Each row comes from the steps of one walk. Every step used is in the known rows, and no mark comes twice. Write the walk behind each row, first mark first.
Known rows
U Y: [ 0.28 -1.22  1.05 -1.97  1.62 -0.72 -1.90 -0.82  0.14 -0.84 -1.63 -0.58
 -1.60 -0.35 -0.98 -0.18 -0.58  2.10 -0.15  0.85  0.34 -2.19 -0.96  0.92
 -0.42 -4.02  0.11  0.02  0.12 -1.42  0.34  0.08  0.96]
U X L Y J: [ 0.89  0.81 -2.62 -3.41  0.01 -3.86 -1.47 -0.06 -3.47  2.14  1.60  0.33
 -4.90  4.51  2.18  0.16 -0.29 -2.35 -0.55  0.63 -0.33  2.42  1.43 -1.26
 -0.56 -2.71  0.75  0.29  4.84  0.48 -2.45  0.13 -0.70]
M L Y: [ 1.48 -0.89 -0.01 -1.07  1.19  0.40 -0.55  0.44  0.59  0.20  0.47 -0.56
 -5.49  1.80 -1.52  1.71  0.22 -0.33  0.11  0.70  0.53 -0.74  1.32  2.22
  0.96  0.48 -0.25  0.80  1.21 -0.79  0.44 -0.57  0.66]
K U: [-0.20 -0.62  1.72  1.25 -1.58  0.72  1.72 -0.33  2.18 -4.53 -1.43  0.29
  2.92 -2.18 -2.98  0.02 -0.23  2.95 -0.23 -0.33  0.53 -2.58 -1.23 -1.04
  0.02  0.10 -0.51  0.42 -3.49  0.10  0.35  1.19  0.53]
P Y: [-0.81  0.62  0.39 -1.50 -0.72  0.61  0.03  0.75  0.63 -2.20 -0.69 -0.27
 -0.81  0.48 -2.34  0.52  0.09 -0.90  0.38  0.93  0.66 -1.08 -0.24 -1.68
 -0.20  1.33  1.35  1.79 -0.45 -2.35  0.93  1.25  0.44]
U X L M: [ 1.63 -2.30  1.51  0.49  6.28  0.84 -0.40  0.27 -1.72  0.08 -0.38 -1.08
 -0.05  2.75  1.22  0.31  0.01 -2.78 -0.80  0.92  0.50  0.36  0.70  2.09
  0.19  1.20 -0.73  2.36  2.03  1.45 -1.66 -1.33  1.30]
J L: [ 0.66  0.03  2.00  2.91  1.79  0.05  0.17 -0.19  1.53 -0.14  0.12 -1.11
 -1.86  0.58  0.35  0.35  0.23 -0.97  0.18  0.25 -0.97 -0.28 -0.38 -1.56
  0.46  5.15 -0.14  0.75 -0.64 -0.82 -1.27 -0.42  0.61]
P Y U X L: [-0.03 -0.86 -1.77 -1.41 -1.20  3.56 -3.15  0.10  0.35  0.69  0.62 -0.34
  3.08  0.89  0.95 -0.22 -0.65 -2.53  0.11 -0.91 -0.06  1.35 -0.44  0.17
 -2.12 -0.85  1.37  1.46  0.77 -1.42 -2.20  0.36 -1.22]
K U X L: [ 0.79 -2.44  0.72  0.09 -0.12 -1.25 -1.56  0.30  0.38 -2.63 -0.47  0.51
  2.46  0.43 -0.23 -0.52 -0.50  2.54 -1.12 -0.96  0.11 -0.91 -0.78  0.12
 -1.94 -1.32  0.14  1.90 -1.40  1.50 -2.53 -0.14 -0.34]
W K U X Y J L M: [-1.72  2.37 -1.40 -0.28 -1.30 -2.49  2.37  2.50 -2.00  2.29  0.71 -0.19
  2.08  0.29  3.83 -0.48  1.54  0.95 -0.97 -0.85  0.18  1.78  1.16  1.42
  0.74 -0.93 -0.38  0.01 -0.35  3.40  1.09 -1.91 -0.75]
M L: [ 1.58 -1.69  1.23 -0.27  2.57  3.00 -0.03  0.11  2.35 -0.30 -0.38 -1.49
 -1.00  1.36 -1.29  1.26  0.11 -1.23  0.00  0.71  0.25 -1.64  0.44  2.04
  0.90  2.53 -1.34  1.54  0.07 -0.72 -0.38 -0.20  1.03]
Y X J L: [ 1.20  2.21 -0.07 -0.13 -3.53 -0.09  0.80  1.65 -1.72  2.48  1.36 -0.33
 -0.56  1.48  5.76 -0.11 -0.01 -1.60  0.35  0.05 -2.24  3.68  0.91 -0.07
  0.08  6.29 -0.09 -0.03 -0.52  0.98 -1.02 -0.77  0.86]
U Y L M: [ 0.72  0.14  3.15 -1.20  7.65 -1.71 -0.25  0.98 -1.68  0.57 -0.28 -2.35
 -2.51  0.45  0.96  0.73  0.03 -0.73 -0.85  0.95  1.48  0.36  1.05  3.16
  1.74 -1.52 -0.90  0.96  1.92  1.18 -0.14 -2.40  1.46]
W K U: [-1.46 -1.15  1.54  1.15 -0.07  0.22  1.68 -1.12  3.60 -3.75 -2.22  1.25
  4.45 -2.75 -5.22 -0.60  0.33  2.52 -0.05 -0.05  0.44 -4.08 -1.99 -0.81
 -0.05  0.91 -0.37 -0.75 -3.79 -0.17  2.02  0.76 -0.37]
P Y U K: [-2.19 -1.07 -0.46  3.75 -0.99  3.02 -0.31 -2.01  2.80 -1.69 -0.45  0.73
  5.02 -2.24 -3.97 -0.84 -0.02 -3.39  1.43 -0.89 -0.08 -1.43 -2.20 -2.25
 -0.19  1.96  0.86  0.04 -1.11 -3.07  2.48  1.82 -1.20]
W K U Y: [-1.89 -1.73  1.06 -1.42 -0.50 -1.44 -1.01 -0.58  2.44 -2.80 -2.55  0.97
  2.70 -3.21 -3.90 -1.04 -0.31  5.34 -0.56 -0.31  0.76 -4.22 -2.17  0.62
 -0.84 -5.03  0.20 -1.19 -3.72 -0.33  2.21 -0.30 -0.53]
X Y J: [ 0.16  2.64 -1.55 -1.38 -0.48 -0.43  1.82  0.33 -0.83  3.19  0.73 -0.78
 -2.47  0.87  2.20  0.42  0.87 -0.26  0.50  1.67  0.43  0.88  1.25 -1.84
  1.06 -1.25  0.20 -0.50  1.70  0.05  0.48  1.92  0.87]
Y U: [ 0.50 -0.46  0.34  2.15  0.09  5.68  0.85 -2.63  2.92 -0.84 -0.87 -0.43
  4.33 -2.03 -1.77  0.12 -0.61 -2.51  1.05 -0.04 -0.42 -1.26 -1.29  0.04
  0.41  0.97 -1.24 -1.35 -1.12 -1.66 -0.42  1.68  0.31]
W K U Y L: [-1.58 -0.62  2.23 -1.87  2.53 -3.44 -1.56  0.26  2.09 -1.28 -1.18  0.24
  1.50 -2.61 -2.39 -0.76  0.09  4.38 -1.00 -0.63  0.97 -2.36 -1.10  0.96
 -0.44 -3.19  0.19 -0.77 -1.83  0.90  0.58 -1.64 -1.14]
K U W: [-0.31 -1.68  2.18  3.49 -0.69  0.29  0.30 -0.59  1.23 -5.81 -0.89  1.37
  1.91 -3.60 -4.55 -0.53  0.20  3.96 -0.02 -0.61  0.85 -3.20 -1.23  0.41
 -1.24  1.36 -1.37 -0.85 -0.82 -1.54  1.51  1.72  0.36]
P Y X L: [ 0.75  1.33  0.50 -0.92 -0.20 -0.70 -1.86  2.34 -0.43  1.69  0.93 -0.10
 -0.94  1.99  2.98  0.51 -0.03 -2.75  0.14  0.67  0.48  2.86  1.28 -0.21
 -0.72  3.68  2.57  2.95  0.84 -0.97 -0.22  0.25  0.08]
K U Y J L M: [-1.07  2.24  0.85 -0.05 -1.08 -2.25  2.34  2.49 -2.62 -0.42  0.76 -2.31
 -0.35 -0.68  3.16  0.31 -0.11  2.41 -1.32 -0.78  1.11  1.73  0.64 -0.41
  1.90 -3.40 -1.10  0.27 -1.83  2.24  0.12 -1.97  0.25]
K U Y X L J: [ 0.86 -0.21 -0.18 -3.23 -2.69 -2.91 -0.71  1.76 -2.82 -0.30  0.34  0.94
 -1.30  0.43  2.27 -0.07 -1.82  4.33 -1.18 -0.94  0.70  2.62  1.49 -0.93
 -0.59 -5.46  0.96  0.71 -0.49  2.23 -2.13 -0.84 -0.47]
X Y U W K: [-0.70 -1.16 -0.52  4.58  1.97  4.12 -1.43 -2.15  2.69  2.11 -0.36  1.25
  1.97 -4.73 -3.05 -0.82  1.26  0.77  1.59  0.28  0.32 -2.33 -0.91  2.24
 -1.05  1.01 -0.76 -4.06  1.20 -2.54  3.19  1.85 -0.40]

Write each row's walk
[ 0.61  0.76  0.79  2.14  0.32 -2.24 -0.24  0.20 -0.31  0.46  1.00 -0.24
 -6.40  1.09  0.14  0.87  0.31 -0.01  0.30  0.23 -0.60  0.66  0.48 -1.51
  0.57  2.89  0.95 -0.04  0.77 -0.84 -0.46 -0.87  0.39] | J L Y
[ 1.34  1.41  2.37  1.83  7.27 -0.50  1.66  1.84 -0.96  2.95  0.90 -2.13
 -3.35  0.26  2.49  1.38  1.49 -1.05 -0.12  1.59  1.68  1.57  2.46  2.50
  2.36  2.47 -0.26  1.15  1.89  2.27  0.82 -1.14  2.02] | X Y L M
[ 0.89  0.80  0.90 -2.23  3.56 -0.84  2.21 -0.66 -1.05 -0.93  0.62 -0.19
 -3.93  2.38 -1.70  0.83 -0.59 -1.67 -0.23  0.78 -0.01  1.09  1.87 -2.99
  1.46  1.71 -0.79 -0.01  2.85  0.81 -3.03 -0.11  0.06] | Y L J
[ 1.45 -1.43 -0.39 -2.65  1.23  2.94  2.09 -0.13 -0.14 -0.90  0.15 -0.68
 -3.83  2.98 -2.44  1.56 -0.80 -0.78 -0.22  0.75  0.14 -0.28  1.92 -0.69
  1.54  0.50 -1.63  0.98  1.16  0.03 -1.90 -0.17  0.60] | M L J
[-1.22  1.29 -0.58 -3.53 -3.79 -1.99  0.70  0.35 -1.01 -2.08 -0.67 -0.40
  1.28 -1.30  0.08 -0.46 -0.80  3.77 -0.82 -0.34  0.92 -0.83 -0.72 -1.39
  0.04 -7.15 -0.51 -0.63 -1.48  0.24  0.13  0.86 -0.33] | K U Y J
[ 1.14  2.55 -1.93 -3.14 -4.46 -1.02  0.84  0.81 -3.50  1.45  0.77  1.32
 -3.10  1.30  3.20  0.29 -0.17 -0.59  0.64  0.74 -1.12  2.86  1.34  0.94
  0.13  1.12  0.68 -1.07  1.01  0.63  0.96  0.40  1.01] | L Y X J
[-1.29 -1.04 -0.92 -1.64 -2.01 -1.41 -0.66  0.37  1.34 -0.68 -1.80  2.16
  3.72 -1.48 -0.99 -1.23  0.69  4.70 -0.39 -0.62 -0.02 -2.69 -1.02  2.61
 -1.91 -3.64  0.76 -0.12 -1.87  1.16  1.64  0.14 -0.64] | W K U X Y
[ 0.42 -0.45 -3.05 -2.88 -4.14  5.94 -0.04 -1.86 -0.86  0.08 -0.34  0.29
  5.32 -0.08  1.29 -0.95 -0.90 -1.24  0.53 -0.61 -1.85  0.35 -1.10  1.15
 -1.39 -1.65 -1.63 -1.78 -0.42  0.15 -1.52  1.01 -0.03] | Y U X J
[-1.48  3.86 -0.96 -1.18 -2.85 -1.29  1.07  2.05 -1.02  0.96  1.87 -1.56
 -2.68  2.32  2.02  0.55  0.44 -2.75  0.07  0.28 -0.25  2.56  0.93 -4.58
  0.69  3.36  1.20  1.41  1.05 -1.52 -0.73  0.28 -0.70] | P Y J L
[-0.82 -2.17  1.83  2.77  4.34  0.78 -0.63 -2.43  2.21 -2.28 -1.59  1.64
  0.37 -1.99 -5.91 -0.93  0.90 -0.20  0.76  1.13  0.00 -4.31 -1.47  0.77
 -0.82  4.06 -1.15 -2.19  1.99 -3.11  2.77  1.20 -0.04] | U W K
[-1.02  1.65 -3.68 -2.46 -7.10  3.96 -1.35  1.30 -1.87  1.37  1.61 -0.50
  2.70  0.85  3.71 -0.53 -0.46 -1.15  0.28 -1.75 -1.90  3.17 -0.38 -0.85
 -1.98  0.88  0.53  0.04 -1.10 -0.46 -1.94 -0.52 -1.24] | P Y U X J L
[-0.82 -1.73 -0.53  5.01  0.31  1.03 -0.24 -3.66  1.95 -0.91 -0.15  1.52
  1.51 -2.30 -3.97 -0.55 -0.18 -2.81  1.51 -0.78 -0.64 -1.53 -1.75 -1.26
  0.55  0.53  0.08 -2.12  0.55 -1.96  2.22  1.36 -0.76] | L Y U K
[ 0.45  0.52 -0.90  1.58 -1.16  3.24  0.51 -2.16  1.03 -0.21 -0.09  0.18
 -0.30 -1.79 -1.76  0.62 -0.59 -1.40  1.20 -0.12 -0.12 -0.26 -0.53  0.04
  0.45 -1.10 -0.13 -2.14  0.07 -1.75  0.24  1.29  0.06] | L Y U
[ 2.30  0.33  2.62  2.34  5.58  0.74  1.03  1.24 -1.14  1.75  0.34 -1.32
  0.28  1.59  3.60  0.86  0.20 -4.51 -0.10  1.28  0.68  2.65  1.71  2.70
  1.68  5.20 -0.28  2.11  1.12  1.59  0.06 -0.92  1.80] | Y X L M
[ 0.02 -2.64 -0.84  4.10  0.84  2.90 -1.04 -2.30  2.56  0.88  0.74  0.39
  0.30 -1.08 -3.14  0.48  0.09 -2.63  1.12 -1.17 -0.26 -1.08 -0.58  1.78
  1.01  0.83 -0.81 -0.84  0.89 -1.52  1.72 -0.03 -0.96] | M L Y U K
[ 1.50 -1.63  0.17  0.22  3.43  0.32  1.36 -0.85 -0.91  0.07  0.66 -0.30
 -5.10  2.45 -2.05  0.92 -0.77 -0.40 -0.16  1.20  0.44  0.67  1.44 -5.05
  0.85  1.19  0.02  0.51  1.34  0.65 -3.32  0.61  0.39] | X L J
[ 1.55 -2.52  0.57 -0.82  3.21 -0.41 -2.54 -0.70  0.02  0.01 -0.33  0.03
 -0.56  2.67  0.56 -0.34 -0.30 -1.29 -0.54  0.53 -0.47 -0.42 -0.29  0.51
 -1.53  0.61  0.20  1.77  1.76  0.10 -3.01 -0.17  0.28] | U X L
[-0.65 -2.17 -0.76 -0.89 -0.14 -4.07 -2.06 -0.08  0.15 -1.04 -0.41  2.20
 -0.51  0.04 -2.61 -0.57  0.09  2.86 -0.84 -0.74  0.25 -1.52 -0.64  0.42
 -1.89 -2.43  1.43 -0.11 -0.66  1.10 -0.22 -0.96 -1.69] | W K U X L Y
[-1.86  2.12 -2.41 -1.42 -4.26 -3.46  0.29  1.63 -0.40  2.30  0.72  1.00
  1.66  0.35  3.13 -1.14  1.12  2.67 -0.68 -1.26 -0.83  0.91  0.33 -0.28
 -0.97 -1.69  0.54 -0.62 -0.65  1.92  0.00 -0.84 -1.85] | W K U X Y J L
[-0.80 -0.92 -0.07  7.39 -0.22 -0.04 -0.79 -2.51  1.81  0.80  1.29  0.80
 -0.60 -1.77 -1.37 -0.40  0.11 -2.66  1.32 -1.71 -1.43  0.32 -1.32 -2.18
  0.62  3.69  0.35 -1.77  0.29 -1.51  1.01 -0.26 -1.30] | J L Y U K
[-0.07  2.74 -1.53 -2.24 -1.21 -2.15  1.77 -0.79 -1.92  0.10  0.73  0.07
 -4.40  1.85 -0.58  0.80  0.03 -1.98  0.44  1.26  0.16  0.74  0.87 -2.68
  1.37 -1.31  0.02 -1.23  2.75 -0.93  0.42  1.38  0.12] | L Y J
[ 1.36  2.53  0.71  1.05 -0.66  1.04  2.93  2.46 -3.42  2.44  1.39 -1.40
 -0.19  1.48  6.35  0.48  0.50 -3.14  0.05  0.39 -1.30  4.37  1.85  1.64
  1.86  6.91 -1.07  0.65 -0.51  2.51  0.38 -1.91  1.91] | Y X J L M
[ 0.72 -1.69 -0.59 -0.74 -1.46 -3.49 -2.16  0.75 -1.46 -1.84  0.40  1.31
 -1.93  0.81 -0.37  0.02 -0.39  3.62 -0.97 -0.99  0.43  0.00  0.03  0.22
 -1.85 -3.38  1.22  1.16 -0.02  1.50 -1.66 -0.56 -0.59] | K U X L Y
[ 0.44  0.17 -2.58 -0.63 -4.65  4.60 -0.56 -0.75 -1.02  1.67  1.08 -0.48
  3.34  0.39  3.90 -0.78 -0.61 -1.29  0.30 -1.54 -2.63  2.20 -0.70  0.17
 -1.35  1.29 -1.30 -1.27 -0.79  0.63 -2.91 -0.66 -0.54] | Y U X J L
[ 0.45 -0.16 -2.22 -1.71 -2.82  2.32 -1.21 -2.25 -0.57 -0.76 -0.51  1.43
  1.53  0.22 -0.30 -0.26 -0.94 -1.96  0.58 -1.00 -1.18 -0.09 -0.66  2.58
 -1.19 -3.44 -0.18 -1.57  1.71 -1.47 -0.76  0.49 -0.61] | L Y U X
[ 0.29  3.20 -0.98  0.92 -0.74 -1.79  1.06  1.46 -0.88  4.80  2.16 -1.62
 -4.58  1.43  4.62  0.59  1.18 -0.34  0.30  0.74 -0.41  2.67  1.75 -2.72
  1.08  1.83  0.52 -0.08  1.28  0.43 -0.93  0.29  0.35] | X Y J L
[ 0.42  3.51 -0.08  2.18  2.29 -0.60  3.24  2.38 -2.51  4.82  2.21 -2.71
 -4.03  1.48  5.31  1.17  1.49 -2.07  0.04  1.21  0.64  3.42  2.62 -0.97
  2.88  2.47 -0.41  0.51  1.32  2.03  0.36 -0.84  1.46] | X Y J L M
[-1.44  3.29 -1.51 -3.48 -2.42 -0.15  1.68  0.88 -1.04 -0.84  0.38 -0.72
 -0.89  1.95 -0.48  0.41  0.07 -2.74  0.31  1.17  0.63  0.78  0.46 -3.61
  0.64 -0.07  0.82  1.06  1.18 -2.00  0.55  1.94 -0.18] | P Y J
[-1.33  0.32  0.87 -2.76 -2.66 -2.31 -1.17  0.39  1.25 -1.36 -2.42  1.92
  4.92 -2.48 -0.04 -1.33 -0.53  3.37 -0.47 -0.77  0.00 -1.57 -1.37  3.53
 -1.08 -3.70  0.67 -0.82 -2.59  0.02  2.63 -0.76 -0.77] | W K U Y X
[-0.58 -1.74 -0.55  5.74  1.01  2.50 -0.38 -2.52  2.98  2.14 -0.13  0.63
  3.07 -3.29 -1.31 -0.79  0.70 -0.80  1.62 -0.45 -0.26 -1.40 -1.40 -0.49
  0.22  0.51  0.17 -1.31 -0.47 -1.01  2.38  1.87 -0.13] | X Y U K
[-0.56 -1.16  1.20 -1.49 -1.80 -1.31 -0.85  0.20  0.77 -3.36 -1.81  0.03
  1.29 -2.58 -1.54 -0.40 -0.77  5.90 -0.73 -0.56  0.92 -2.70 -1.48  0.33
 -0.78 -6.06  0.07  0.10 -3.14 -0.03  0.40  0.13  0.41] | K U Y
[-0.37 -1.04  1.26 -0.94  0.19 -3.21 -2.87  1.11  1.22  1.16 -1.02  1.00
  2.53 -1.83  1.17 -0.98 -0.45  3.48 -0.80 -0.54  0.60 -0.22 -0.62  2.13
 -1.30 -2.47  1.37  0.01 -2.28  1.03  1.20 -1.32 -1.00] | W K U Y X L
[-0.44 -2.84  1.45  0.93  4.27 -0.48  0.56  0.36  0.42 -1.83 -1.28  0.44
  4.16 -0.13 -2.02 -0.46  0.40  0.37 -1.24 -0.25  1.07 -1.69 -0.58  2.20
 -0.24  0.12 -0.70  1.24 -1.66  2.65  0.45 -1.73 -0.22] | W K U X L M
